Each row was made from one walk, in order. Every step used is in the known rows, and no mark comes twice. Write each row's walk.
In the rows, zero is written as 128.
Known rows
ratedi, sanube: [156 137 155  98 158 136 125  88  86 137 137 149 182 106 110 144 113 117
 100  76 116 190  98 170 144]
rumu, suvu: [201 155 125 116 179 124 123 117  65 153 120 139 183 153  98 131 121 120
 115  91 126 186  97 134 142]
sanube, ratedi: [139 167 147 127 156 135 123  83  68 160  86 132 167 131 120 143 116 116
  96 102 115 157 109 105 119]
misaf, murod: [141 162 175 103 165 173 124  93  87 125  95 140 195  99 106 119 133 106
 137  96 112 182 110 134 137]
kipi, vuge, bivo: [119 159 156 126 163 111 166 107  53 124 132 142 158 110 104 145  97 123
 141 100 120 154 101 176 160]
ratedi, sanube, gomi: [125 115 155  97 152 134 124 103 101 125 112 134 180 118 111 136  95 123
  91  93 137 191 115 153 160]
vuge, bivo, kisid, suvu: [137 185 143 131 180 151 128 133  65 111 145 134 152 177 100 130  93 155
 126 119 126 156 101 120 155]
dunuve, kipi, vuge, bivo, rumu: [130 156 182 151 147 117 174 120  26 121 133 169 149 106 110 144 115 118
 140  93 102 120  88 160 152]
dunuve, kipi, vuge, bivo: [130 133 185 115 158 126 179 119  43 129 137 154 162  99 115 137 113 122
 153  96 110 121  86 191 143]
gomi, suvu: [164 140 112 135 164 142 110 122  67 135 133 128 158 116 118 137  96  90
 120 109 130 180 102 144 149]
suvu, gomi, sanube, ratedi: [144 148 172 122 140 123 115  94 107 150 134 116 175 106 125 156 100 130
  67 134 130 130 131 128 153]
kipi, vuge, bivo, kisid, suvu, gomi, sanube, ratedi: [ 91 200 167 131 156 110 132 124  91 147 188 117 123 180 107 165  72 173
  73 145 136  90 130 110 200]
dunuve, murod: [166 142 177 115 156 141 123 101  76 117 114 149 187  89 115 117 139 118
 136  99 118 173 111 143 154]
vuge, kipi, dunuve: [160 145 143 118 143 132 156 138  88 153 124 123 212 108 134 125 141 125
 153  84 125 146  99 155 100]
sanube, gomi: [126 124 143 127 153 133 130 113  89 123  78 116 181 121 110 122 100 117
 113 120 145 190 119 127 151]
gomi, sanube, ratedi: [145 149 164 114 151 150 132  89  90 150 120 122 166 132 144 143 106 114
  84 114 120 151 118 136 135]
kipi, vuge, bivo, kisid, suvu: [106 192 141 138 172 121 144 130  59 132 158 135 133 181  91 138  89 154
 123 114 129 148 104 129 178]
suvu, kisid: [156 166 161 115 157 124 122  91  72 143 128 117 195 108 106 145 132 127
 107 141 109 200 114 145 130]
bivo, rumu: [161 169 144 163 146 121 122 100  57 127  96 144 167 120 103 140 118 108
 109  99 117 187 108 117 139]
gomi, suvu, rumu, bivo: [177 146 152 126 176 128 131  99  64 118 152 143 172 102 120 152 112 118
 147 128 128 194  71 115 130]
sanube, gomi, suvu: [134 119 111 132 161 143 109 132  79 123 107 112 155 129 115 129  78  92
 115 128 151 181 114 127 170]
kisid, suvu, gomi: [148 153 138 133 153 127 102 129  98 145 129 131 165 132  92 150 106 137
 100 115 149 164 103 113 156]
kisid, bivo, rumu, suvu: [179 189 135 149 169 143 122 124  56 128 115 165 149 176 110 127 104 125
 126  82 117 186  86 101 161]
kipi, dunuve, murod: [170 142 167 115 128 112 136 124  75 138 141 131 192  89 131 110 154 121
 147  89 120 171 115 142 147]
rumu, bivo, kisid: [186 164 166 140 180 123 137  97  71 119 144 137 187 142 105 111 118 165
 131 118 103 195  92 136 122]

Which walk is each row?
[184 186 149 144 150 104 106 111  77 160 141 137 160 161 109 167 102 136
  56 119 125 129 125  90 173] -> bivo, rumu, suvu, gomi, sanube, ratedi
[105 142 149  87 163 166 110 120  98 115 166 123 144 134 128 142  72 124
 100 133 128 194 102 141 190] -> ratedi, sanube, gomi, suvu, kisid, bivo
[150 180 132 144 164 144 106 124  83 144 132 128 158 180  99 125 110 144
 101 117 131 184 108 100 145] -> bivo, kisid, suvu
[135 159 157 114 146 143 111 118 113 159 143 118 148 154 124 160  95 139
  67 127 146 129 117  99 162] -> kisid, suvu, gomi, sanube, ratedi
[136 197 170 148 150 140 123  96  62 118 124 140 161 129 119 141 114 132
 115 130  99 197 106 110 149] -> suvu, kisid, bivo, rumu
[158 181 177 123 169 132 117 113 109 144 186 121 153 185 120 139  93 190
  79 143 126 134 103  89 155] -> rumu, bivo, kisid, suvu, gomi, sanube, ratedi
[173 150 185 122 167 118 148  80  72 122 123 149 198  93 115 144 133 141
 148 117 122 200  76 116 111] -> suvu, rumu, bivo
[181 159 154 109 161 114 109 113  96 166 148 124 174 151 113 158 103 138
  66 123 135 130 120 118 162] -> rumu, suvu, gomi, sanube, ratedi
[198 155 133 128 165  98 105 122  79 152 131 134 191 130  79 146 113 139
 101 112 136 168 108 129 159] -> rumu, suvu, gomi
[173 173 157 143 174 114 112 124  93 129 169 133 173 163  86 129 107 188
 113 131 130 172  89 100 151] -> rumu, bivo, kisid, suvu, gomi
[164 194 162 142 151 131 112 119  86 142 142 145 137 173 123 153  84 145
  75 111 124 129 110  83 184] -> kisid, bivo, rumu, suvu, gomi, sanube, ratedi
[201 179 123 149 164 115 119 119  48 145 113 151 169 165  94 141 122 118
 107  88 119 186  99 108 150] -> bivo, rumu, suvu
[110 151 141 118 164 165 112 131  88 112 135 107 145 139 129 128  74 118
 116 161 133 191 110 117 182] -> sanube, gomi, suvu, kisid, bivo
[111 174 136 152 151 152 106 129  69 106 128 121 133 151 125 138  77 115
 110 157 128 192 111  90 188] -> sanube, gomi, suvu, kisid, bivo, rumu
[106 167 146 120 152 153 102 122  80 105 157 134 130 146 124 152  72 119
  88 131 122 195 104 113 199] -> ratedi, sanube, gomi, suvu, kisid, bivo, rumu
[208 136 147 113 160 111 117 130 105 145 168 125 193 128 102 148 104 136
  91 119 143 162 122 154 175] -> rumu, suvu, gomi, sanube
[145 193 139 151 156 152 105 117  53 117 151 134 133 138 125 147  95 105
 116 140 107 192  96 107 169] -> gomi, suvu, kisid, bivo, rumu
[121 197 163 135 174 134 122 120  71 109 140 139 160 153  94 155 102 158
 128 139 136 162 101  83 149] -> vuge, bivo, kisid, suvu, rumu
[165 191 173 122 171 101 164 125  14 145 170 158 161 148  95 161 127 140
 122 120  92 133  84 150 164] -> dunuve, kipi, vuge, bivo, rumu, suvu, kisid
[187 173 157 147 154 130 118 138  94 118 164 149 156 152 114 142  88 142
 100 111 131 161 107 121 193] -> kisid, bivo, rumu, suvu, gomi, sanube
[197 202 138 135 166 104 109 107  45 154 136 138 181 162  91 155 133 133
  94 125 104 198 107 105 151] -> bivo, rumu, suvu, kisid
[178 189 144 156 159 114 103 129  70 127 130 159 155 152  91 141  97 139
 114 100 127 168  96  95 177] -> kisid, bivo, rumu, suvu, gomi
[155 216 148 128 179  81 150 113  21 140 163 148 156 163  89 168 115 142
 113 124 100 162 102 135 181] -> kipi, vuge, bivo, rumu, suvu, kisid
[145 126 150 127 172 128 133 112  80 107 127 128 170 112 119 142  91 123
 142 145 149 194  85  96 151] -> sanube, gomi, suvu, rumu, bivo
[119 168 174 141 155 111 138 151  68 137 178 144 148 143  83 144  99 173
 117 132 128  97  97 135 174] -> dunuve, kipi, vuge, bivo, kisid, suvu, gomi
[174 175 182 143 170 107 134  80  74 117 138 140 196 116 101 135 127 166
 134 139 113 201  93  98 115] -> suvu, rumu, bivo, kisid
